Known rows, with every way that one mark hangs from another:
{niro {ruta {letuna surusos}}}: [ -0.6  10.5  19.2  25.1 -13.7   5.8 -11.6  26.6   6.8   4.1   8.4  -7.3
  -0.8  15.9   4.8   9.2  10.5  -5.7   4.1  -3.3  17.9   3.7]
{letuna surusos}: [ -3.1   3.5  -8.0  20.9  -8.3  -7.2  -1.4   8.8 -11.3  14.0  10.7   3.6
 -11.9  10.5  -9.0   9.2  25.0  -5.3   1.4  -1.5  19.6   0.7]
{surusos letuna {niro gazaf} ruta}: [-22.1   0.9  34.7 -22.1 -23.9  32.4 -38.6  -7.6 -35.1  12.4  31.5  -3.1
  -0.1  24.5  -8.9  31.1  22.6  12.7  -2.7   3.3 -26.4 -22.1]
{ruta {gazaf niro} lafal}: [-21.3 -19.9  45.3  29.4  20.7   8.0  -3.7   8.5   7.1 -20.2 -11.6   3.0
 -24.2   0.9  -2.0 -27.3   8.0  26.7  -0.8  -9.1  -1.3  -2.8]
{niro gazaf {ruta lafal letuna}}: [-26.2   3.4  63.4  21.2   8.9   3.9 -12.9  30.3  -1.7 -22.8 -13.7 -11.9
 -10.5  -0.8   4.0  10.2 -22.6  25.0   3.6  17.8  -8.3   7.6]
{surusos ruta}: [ -5.7   4.0   9.0   0.2  -9.7  27.8  -3.3  -3.2 -11.1  13.9  13.3 -13.0
  -3.0  11.0  -3.2  16.7  10.4  12.1  -1.0   9.9  -1.6 -13.2]
{surusos letuna}: [-13.2  -2.0   2.2   1.7 -17.4  27.8  -0.5  -1.5 -11.7   5.8  12.8   1.5
 -10.7  14.3 -15.2  13.6  14.0   4.5  -6.6   7.9  -0.6  -9.2]
{niro gazaf {letuna surusos} ruta}: [-17.8  11.2  50.5  29.7 -15.8 -23.1  -4.1  11.0 -37.8  15.9   8.2   0.3
 -21.0  -1.7   7.0  18.1  -5.0   1.5   1.9  12.6  22.4  -2.8]
{letuna niro surusos}: [  6.6  10.9  -8.0  19.3  -3.6 -13.0  -8.4   3.2 -18.1  24.2  -1.8  14.1
 -27.7  11.2  -5.6  17.5  12.4   5.3   1.1 -11.5  14.6   6.8]
{letuna {niro {ruta gazaf}} surusos}: [  9.6   1.8  24.3  23.8   0.3  -4.8 -13.1   7.6  -3.7  16.4   7.3   7.1
 -27.7  -5.3  24.4   3.3  10.3  18.6   8.8 -11.3  14.7  -5.1]
{niro gazaf}: [-27.9 -10.4  17.6  19.1  -0.8 -12.8  -2.7   6.8 -22.7   5.9   0.3  -8.7
 -25.1  -6.4 -23.0  24.2   3.7  13.8  -3.8  16.3   8.3  -2.8]
{surusos {niro letuna}}: [-11.3  18.1   8.6  22.4 -12.3  17.5   2.3  -9.1 -22.0   8.3  12.2 -14.8
 -30.3  27.8  -2.1  15.3   1.4  11.3   2.1   0.7   6.8   1.3]
{surusos niro}: [ -6.7   4.3  -5.5  16.0  -8.4  10.9  -6.1  -4.7  -8.8   6.5  14.4 -17.8
 -21.5  18.5 -11.4  17.1  20.8  12.8   7.1  -2.9   7.2   1.1]
{ruta lafal letuna}: [-14.9  10.7  19.4  18.4  12.3  24.3  -0.3  23.6  12.7 -22.4 -15.3  -5.4
 -11.0  19.8  -3.6  -0.2 -13.8  17.0  -0.9   9.1 -11.6  12.1]
{surusos {ruta niro}}: [ -7.7  16.8   8.4   2.9  -6.7  34.2 -13.8   3.9 -10.1   6.2   8.0 -12.1
  -8.5  13.9 -25.8  23.8  -2.5  -3.5  -9.6   9.7 -17.5  -3.1]
{surusos letuna ruta}: [ -8.2   4.7  15.4 -17.5 -23.0  47.4 -12.4  -6.5 -14.8  12.3  23.6  -0.3
   5.9  20.5  -4.0  16.5  15.5   6.2  -6.3  10.0 -15.9 -22.3]
{gazaf {letuna niro surusos}}: [  6.2  -4.3  -5.3   5.8  -8.2 -17.4  -9.5   5.3 -13.5  23.8  -8.4  36.9
 -22.2  10.9   2.7   4.6  12.6  19.2  -8.5 -30.9   2.2  15.8]
{niro {letuna surusos} {ruta gazaf lafal}}: [ -5.1  16.2  57.8  27.8   6.0  11.7   2.9  13.4  -4.6 -12.6   5.7   8.9
 -17.6   3.0  43.6 -18.3  -9.9  14.3   7.8   6.5   3.1  -4.6]
{ruta lafal {niro gazaf {letuna surusos}}}: [-27.0  28.5  45.9  26.4  10.0 -10.7 -11.9  24.0 -36.6 -10.7 -10.8  18.6
 -27.1  12.3 -18.2  10.2 -26.5  -8.1 -10.0  13.6 -16.2  17.0]
{surusos {niro gazaf letuna} {ruta lafal}}: [-25.1  21.5  62.3  -0.6  -0.6  23.2 -19.8  -3.1 -38.5  -3.7   7.0  -5.4
 -15.8  24.7  14.3  16.3 -15.1  26.4   4.6  11.9 -28.2  -5.0]
{letuna {surusos ruta}}: [  1.2  10.4   5.2   0.9 -14.4  14.2 -12.8   2.6 -15.0  20.9  20.1   1.7
   4.5  16.2   3.2  13.2  27.2  -5.3   0.7  -1.2   4.8 -12.1]
{lafal letuna}: [ -8.4  -5.1 -16.3  36.1   3.1  12.2  11.9  -5.1   7.3  13.5   0.6 -18.3
 -29.1  -6.9 -29.2  18.6  10.4  12.6 -12.9   7.1  19.2   1.9]

Rows:
[ -8.5  -9.8  54.4  10.6   9.5  13.2 -26.1   9.4  -2.0  -5.6   5.1  16.1
   0.4  13.5  17.1 -28.9  26.3  11.9   1.5 -19.5  -8.9 -14.3]  {letuna {surusos {ruta {gazaf niro} lafal}}}
[ -6.5  20.0  13.3  17.8  15.0  44.5  -9.3   4.0   7.2  -5.0  -6.5  -9.6
 -15.6   3.3 -27.8  16.8 -14.3   9.0 -16.9  12.6 -26.0   6.4]  {surusos {ruta {lafal letuna} niro}}
[ -1.7  10.6  42.0  -1.8  22.0  47.7 -23.9  17.4  13.7 -14.8 -10.8   5.2
 -13.3  21.0  26.3  -2.9 -20.7  39.3  -4.4  -3.0 -39.7  -4.9]  {surusos {ruta gazaf lafal {letuna niro}}}
[ -1.2 -23.7   8.4   5.4   7.3   7.3  -3.3   1.1   3.5   6.8  -9.0  23.2
 -33.6  -2.4  12.0  -5.4   0.4  45.3 -12.3 -22.4 -14.9   4.8]  {ruta {gazaf {letuna niro}}}
[ -5.7  24.3  21.8   2.8 -18.4  38.4  -8.5 -14.4 -25.3  16.4  20.8 -16.0
 -14.4  34.6   9.4  18.2   4.0  13.9   2.0   1.8  -9.6 -10.8]  {surusos {niro letuna} ruta}
[ -0.6  23.2  32.0  -1.1  10.3  39.3 -19.3  13.8   2.0  -4.0 -16.1   3.8
 -10.3  27.9  12.7  10.1 -23.9  30.4  -1.9  -1.3 -31.0   4.3]  {surusos {ruta lafal {letuna niro}}}
[-27.8 -15.5  18.8   6.4  -1.4 -10.4 -12.8  14.8 -19.4  -2.8 -11.3  15.4
 -22.7  -3.7 -37.4  18.6 -10.6  13.8 -22.2  -3.4 -20.3  17.4]  {ruta {niro {gazaf letuna}}}
[-20.7  11.3  18.2  37.0  19.6 -12.7 -18.5  21.4 -11.1  -6.0 -12.1   8.8
 -28.3  -7.6 -41.1  18.6  -6.6  -4.4 -18.6   7.6  -9.2  19.0]  {ruta {lafal {letuna surusos}} {niro gazaf}}
[-10.3  29.1  30.0   1.9   9.2  51.5 -20.4  26.9   8.5 -22.3  -9.1  -6.6
   1.0  29.3 -13.5   8.9 -24.6   3.7 -10.3   9.0 -41.7   9.4]  {surusos {ruta lafal letuna niro}}
[ -5.9   2.9  21.6  -3.3  -2.5  52.7 -32.0   9.0  15.0  -6.9  23.4 -20.0
  -1.4  33.4  14.1   6.0  17.9  19.8  -2.9  -9.9 -26.6 -15.3]  {surusos niro {ruta gazaf letuna}}
[-28.8  12.0  73.5  27.0   3.4  -1.8   6.5   9.0 -28.8 -10.1 -10.3  -6.5
 -26.2  -6.4  13.2  10.0 -33.9  28.1   5.9  26.2   1.7   1.8]  {niro gazaf letuna {ruta lafal}}
[ -9.8  36.6  24.8  27.8   6.0   9.8  -1.3  18.2 -20.4 -10.8  -8.2  16.6
 -23.7  22.1  -9.8   1.0 -22.4 -12.9  -6.4   7.6 -11.9  17.7]  {ruta lafal {niro {letuna surusos}}}
[-14.5  -7.2  58.1  33.0   3.7  -3.2   0.5   6.6  -3.7 -10.2 -14.0  -6.2
 -17.4  -2.2  -0.7 -12.8   0.1  22.5  11.8  -4.6  16.8   4.6]  {gazaf {niro {ruta lafal}}}
[ -2.3  14.6  -5.6  17.6 -12.6   9.3 -26.1  18.7   1.7   3.2  15.7  -6.0
  -6.3  38.6  -6.2  12.0  28.2  -7.1   2.5 -18.3   3.2   8.4]  {ruta {letuna {surusos niro}}}
[ -9.0 -25.6  15.7  17.3 -14.5 -24.8 -10.4   7.7 -10.6  13.4  -4.3  29.9
  -9.4  12.1 -12.8 -17.9  33.4   3.9 -11.5 -41.4  16.5  10.4]  {gazaf {letuna surusos} niro}
[ -1.5  18.4  33.5 -20.4  -3.9  46.6 -18.0  -6.0 -18.9   5.7  -0.1  19.2
  -7.7  22.0  13.5  11.9 -10.1  27.5  -1.6   1.7 -35.0  -9.4]  {surusos {letuna niro} {ruta lafal}}
[ -3.7 -14.8  27.6   3.0  21.4  10.9  -4.4   7.3   7.7 -11.8 -20.8  33.0
 -31.7  -2.3  24.9 -17.5 -12.9  52.5  -7.1 -18.9 -29.4  12.2]  {ruta {gazaf {letuna niro}} lafal}
[-28.8  28.6  61.9   6.3   7.2  24.4 -13.3  10.2 -36.0 -11.4  -8.9   1.6
 -18.4  12.7 -12.9  19.1 -41.0  10.4 -13.0  25.4 -38.5   3.5]  {surusos {ruta lafal {niro gazaf letuna}}}
[  2.9 -17.0  21.4 -14.9   0.6  27.5 -16.8  -4.2  -0.6  13.9   0.0  23.2
 -16.7   4.8  23.4  -1.5   2.6  45.7 -13.4 -23.2 -29.0  -8.2]  {surusos {ruta {gazaf {letuna niro}}}}
[  5.3  -4.6  15.3   6.5 -25.6  -5.9 -18.6   4.0  -6.3  12.8  17.4  12.1
  -4.0  13.7  19.2   0.6  32.3  11.4   9.4 -31.8   9.1   9.8]  {gazaf {letuna {surusos {niro ruta}}}}
[ -8.2  10.3  40.0  -4.0  12.3  58.6 -31.8  14.5  18.8 -24.3  12.2 -10.7
   1.0  35.0  26.9  -7.8   5.0  30.1   3.8  -6.1 -42.2  -8.0]  {surusos niro {ruta gazaf lafal letuna}}
[-11.9  22.0  51.9  26.9   0.9  18.0  18.3   4.2 -12.9  -9.3  -7.8  -8.5
 -21.9   4.6  23.1  -0.9 -29.5  23.0   9.1  19.3   5.5   3.9]  {niro letuna {ruta lafal}}
[-10.6   3.1  42.9  28.8  -4.2  20.0  13.8   1.0  -3.7  -1.0   9.2 -14.5
 -27.0  -2.4  23.3  -1.9 -11.5  23.0   1.3  13.9  12.7 -12.4]  {niro letuna {ruta gazaf}}
[-17.7 -44.9  28.9  17.4   0.9  -1.1  -5.4   3.1   6.6  -4.7  -7.0  18.0
 -19.4  -0.3  -5.8 -27.3  22.1  29.9 -14.9 -32.1   1.3   0.5]  {ruta {gazaf letuna niro}}
[ -5.9 -12.3  47.7  -3.6  -5.8   0.7 -21.7   8.2 -10.0   1.8  -7.3  37.7
   9.5  20.3  11.1 -26.7  23.4  14.1  -5.3 -37.7 -14.5   4.5]  {gazaf {letuna {surusos {ruta lafal}}} niro}
[-21.9 -24.6  42.1   7.6 -12.5 -17.3  -5.2   8.2 -16.2   5.7  -3.3   5.1
 -13.2 -16.2  -0.3  11.8  -1.2  30.2  -4.4  -1.9   3.2   4.8]  {niro {gazaf letuna} ruta}
